What can hang from each mark
laki: komeg
gegib: komeg lomi sudif
tadale: nolekad sudif
komeg: gegib tadale
nolekad: gegib laki tadale
lomi: laki tadale
kezez: laki tadale
sudif: gegib laki

Each row was made from one small tree. The marks that hang from a mark follow it in brackets, in alphabetical order. Every link used is in the known rows. Write each row's tree.
(in the rows, 128 means zero)
Known rows
nolekad{gegib tadale}: [137  83 135 126 123 106 103  70 119  93 153 170 177 175 124 159 103 193
 154 104 146 136 170  91 137]
nolekad{laki}: [103  88 133 128 113 171 128 123 138 100 150 142 125 145 127 152 144 139
 134 116 160 167 135 136 156]
sudif{gegib{lomi{laki{komeg}}}}: [113 122 115 129 135 160 182 152 212 121 105 125 152 119  89 152 110 132
 136 143 127 127  90 153 112]
kezez{laki{komeg}}: [ 44  94 123  99 128 118 165 152 125 113 141 127 104 106 105 141 126 120
 115 137 156 165 136 132 141]
komeg{tadale{nolekad{gegib} sudif}}: [212 142 154 153 125 111  95  61 101 140 193 127 139 142 187 123 152 135
 163 110 109  95 179  54 141]
lomi{laki tadale{nolekad sudif}}: [176 170  86  92 113 109 128  59 130 199 135 103  84 136 178 145 167 121
  66 145  93  77 140  99 112]
laki{komeg{gegib{lomi} tadale}}: [120 144 104 122 151 141 115 116 150 122 111 137 169 161 107 135  79 159
 177 116 144 128 136 158 147]
kezez{laki{komeg} tadale{nolekad}}: [ 59 133 130 126 163  73 155 134  95 120 174 141 102 123 157 131 109 106
  98 126 135 130 166  83 138]
tadale{sudif}: [140 131 151 115 120 121  89 119  96 131 163  99 111  89 156  99 166 135
 134 115 128 133 131 131 119]
gegib{komeg lomi sudif}: [109  94 161  84 124 180 125 203 126 109  95 136 179  78 136  20  85 106
 152 152 111 178  76 161  90]
tadale{nolekad sudif{gegib laki}}: [179 154 171 193 125 110 135 148 119 139 139 110  86  83 143 113 176  86
 128 146  97 109 121 113 114]
kezez{laki{komeg{gegib}} tadale}: [ 42  94 113 125 140 105 171 140  79  92 131 148 118 141 101 203  84 129
 102 112 140 135 170 127 133]
kezez{tadale{nolekad{gegib{sudif{laki}}}}}: [140 114 176 188 138 134 134 155 103 108 142 158 147 121 153 105 123 108
 124 123  91 120 139  72 111]
kezez{laki{komeg{tadale}}}: [ 70 112 100 101 138  93 132 146 129 105 142 138 112 162  97 161 117 116
 109 107 177 153 128 130 175]
nolekad{laki tadale}: [123  97  98 120 110 119 107  85 140 102 141 172 134 184 129 163 123 155
 114 115 158 153 141 129 154]
sudif{gegib}: [117 100 179 144 143 127 123 142 100  76 137 129 157 129  96 144 126 158
 163 103 153 147 127 126 131]
lomi{tadale}: [ 97 118 116  81 145 113  89 105  98 127 112 126 130 172 113 138 125 173
 120 118 161 136 144 130 140]
laki{komeg{gegib}}: [ 71 123 137 115 135 130 152 101 107 125 127 127 131 115 113 142 110 175
 164 131 149 143 168 130 136]
tadale{nolekad{gegib{lomi{laki}}} sudif}: [219 131 130 154  97 182 155  95 183 169 176 113 153  90 193 128 149 109
 137 141  42  93 130 101  85]
gegib{sudif{laki}}: [104 112 154 141 123 148 114 200 121 114 105 121 121  89 106  85 148 106
 110 122 125 164  74 160 118]
gegib{lomi{laki{komeg}}}: [ 91 137  92 101 136 165 160 141 213 142 125 123 139 109 119 122 116 139
 124 136 131 137  90 163 120]
komeg{gegib}: [107 108 153 134 127 147 121 108  80  97 143 124 157 124 117 158 114 172
 159  89 134 143 147 148 129]
tadale{nolekad sudif{laki{komeg}}}: [120 178 134 149 132  96 144 128 149 188 145 108  55  68 166  69 180  90
 124 172 119 117 139 105 129]
lomi{laki tadale{nolekad sudif{gegib}}}: [198 158 110 120 113 107 153  72 128 176 115 107  99 139 148 173 161 116
  73 153  91  68 137  91 101]
laki{komeg}: [ 62 128 142 102 151 112 132 121 126 125 141 125 122 109 120 101 128 166
 154 133 172 156 144 118 147]

Which tree is each row?
[179 131 137 133 116  68  91  92  98 118 130 135 133 137 130 140 134 146
 126 126 126 113 137 116 109] -> nolekad{tadale{sudif{gegib}}}
[ 31  98 118 109 155  89 151 159 103  91 146 141 108 140 107 159 101 121
  92 112 165 150 152 120 142] -> kezez{laki{komeg} tadale}
[185 128 178 151 112 131 126  70  99 149 195 113 133  87 195 106 159 136
 166 136  87 108 184  58 111] -> tadale{nolekad{gegib} sudif}
[114 130 140 112 120 177 144 152 131 150  88 121 178  65 129  75  82 134
 167 165  87 144 112 168  84] -> laki{komeg{gegib{lomi sudif}}}
[149 134  73  75 104 119 119  90 136 170 109 100  88 151 132 167 166 132
  59 132 124  94 123 130 114] -> lomi{laki tadale{sudif}}
[132 110 154 181 141 165 125 213 172  80  98 125 149 122  71 124 118 108
 158 125 124 145  72 189 121] -> sudif{gegib{lomi} laki}
[125 124 118 118 121 108 110 179 128 105 106 144  82 153 109  95 153  88
 106 115 175 139 103 142 161] -> gegib{komeg{tadale{sudif{laki}}}}
[158 150 113 150 128 101  77 152 128 120 137 114  82 151 114 126 175 102
 106  98 155 118  96 151 157] -> komeg{tadale{sudif{laki}}}
[166 133 115 167 124 174  94 196 139 107  73 133 172 138  92 115  97  98
 138 108  99 134  62 204 119] -> komeg{gegib{lomi sudif{laki}} tadale}
[129 117  80 134 116 186 144 114 184 125 107 156 152 183 108 172  88 133
 165 136 144 138 138 161 163] -> nolekad{laki{komeg{gegib{lomi} tadale}}}
[101  96 149 118 119 190 138 249 159 107  65 144 150  82 107  26 100  77
 131 155 114 174  52 185  97] -> gegib{komeg lomi sudif{laki}}
[184 128 164 147 122 149 102 159 133 122 132  96 155  88 130 100 129 114
 166 137  97 124 101 157  92] -> tadale{sudif{gegib{lomi}}}
[176 141 137 175 125 102  96 166 128 100 112 121  99 156  84 155 163  95
 118 106 151 110  97 143 151] -> komeg{tadale{sudif{gegib laki}}}
[161 108 198 148 114 155 137 108  92 133 163 135 178  82 177  78 125 139
 166 141  81 139 151  62  99] -> tadale{nolekad{gegib{sudif}}}
[157 168 149 165 122 111 114 138 120 160 160 105  74  76 170  83 181  90
 117 136 104 116 116 120 123] -> tadale{nolekad sudif{laki}}
[112 176 127 120 170  78 115  83 121 144 162 138 120 150 157  96 123 151
 152 115 165 123 152  86 174] -> laki{komeg{tadale{nolekad}}}
[129 124 109 112 126 141 127  71 126 153 129 147 109 182 162 150 137 132
 111 152 134 126 166  95 153] -> lomi{tadale{nolekad{laki}}}
[140 145 119 115 129 152 116 143 137 138  87 131 184 124 118  94  73 132
 163 135 109 133 106 164 115] -> laki{komeg{gegib{lomi sudif} tadale}}
[ 94 119 142 143 158  90 126 141  71  90 190 137 123 137 160 149 111 105
  92  92 118 134 146  99 134] -> kezez{laki tadale{nolekad}}
[158 152  95 121 115  98 155 105 166 137 117 117 100 151 101 178 159 120
  96 128 152  93 120 113 141] -> lomi{laki{komeg{tadale{sudif{gegib}}}}}
[176 184 147 145 148  68 125  85 113 157 149 119 108 126 156 107 148 120
 148 150 135  93 158  67 144] -> laki{komeg{tadale{nolekad sudif{gegib}}}}
[ 99 150  81  93 118  95 127 128 147 186  70 111  46 134 107 114 168 116
  86 180 153 110 141 133 136] -> lomi{tadale{sudif{laki{komeg}}}}
[159 119  78  89  96 193 141 134 143 158  50 118 176 137 108 159  90 131
  89 143  66 108  90 185  71] -> komeg{gegib{lomi{laki tadale} sudif}}
[ 93 140 115 118 143 110 125  91 105 114 121 141 141 166 103 164  99 174
 156 102 172 128 159 128 164] -> laki{komeg{gegib tadale}}
[141 122  66 100 115 183 141 107 160 142  73 123 163 176 101 202  94 153
 104 120  95 100 114 181 105] -> komeg{gegib{lomi{laki tadale}}}
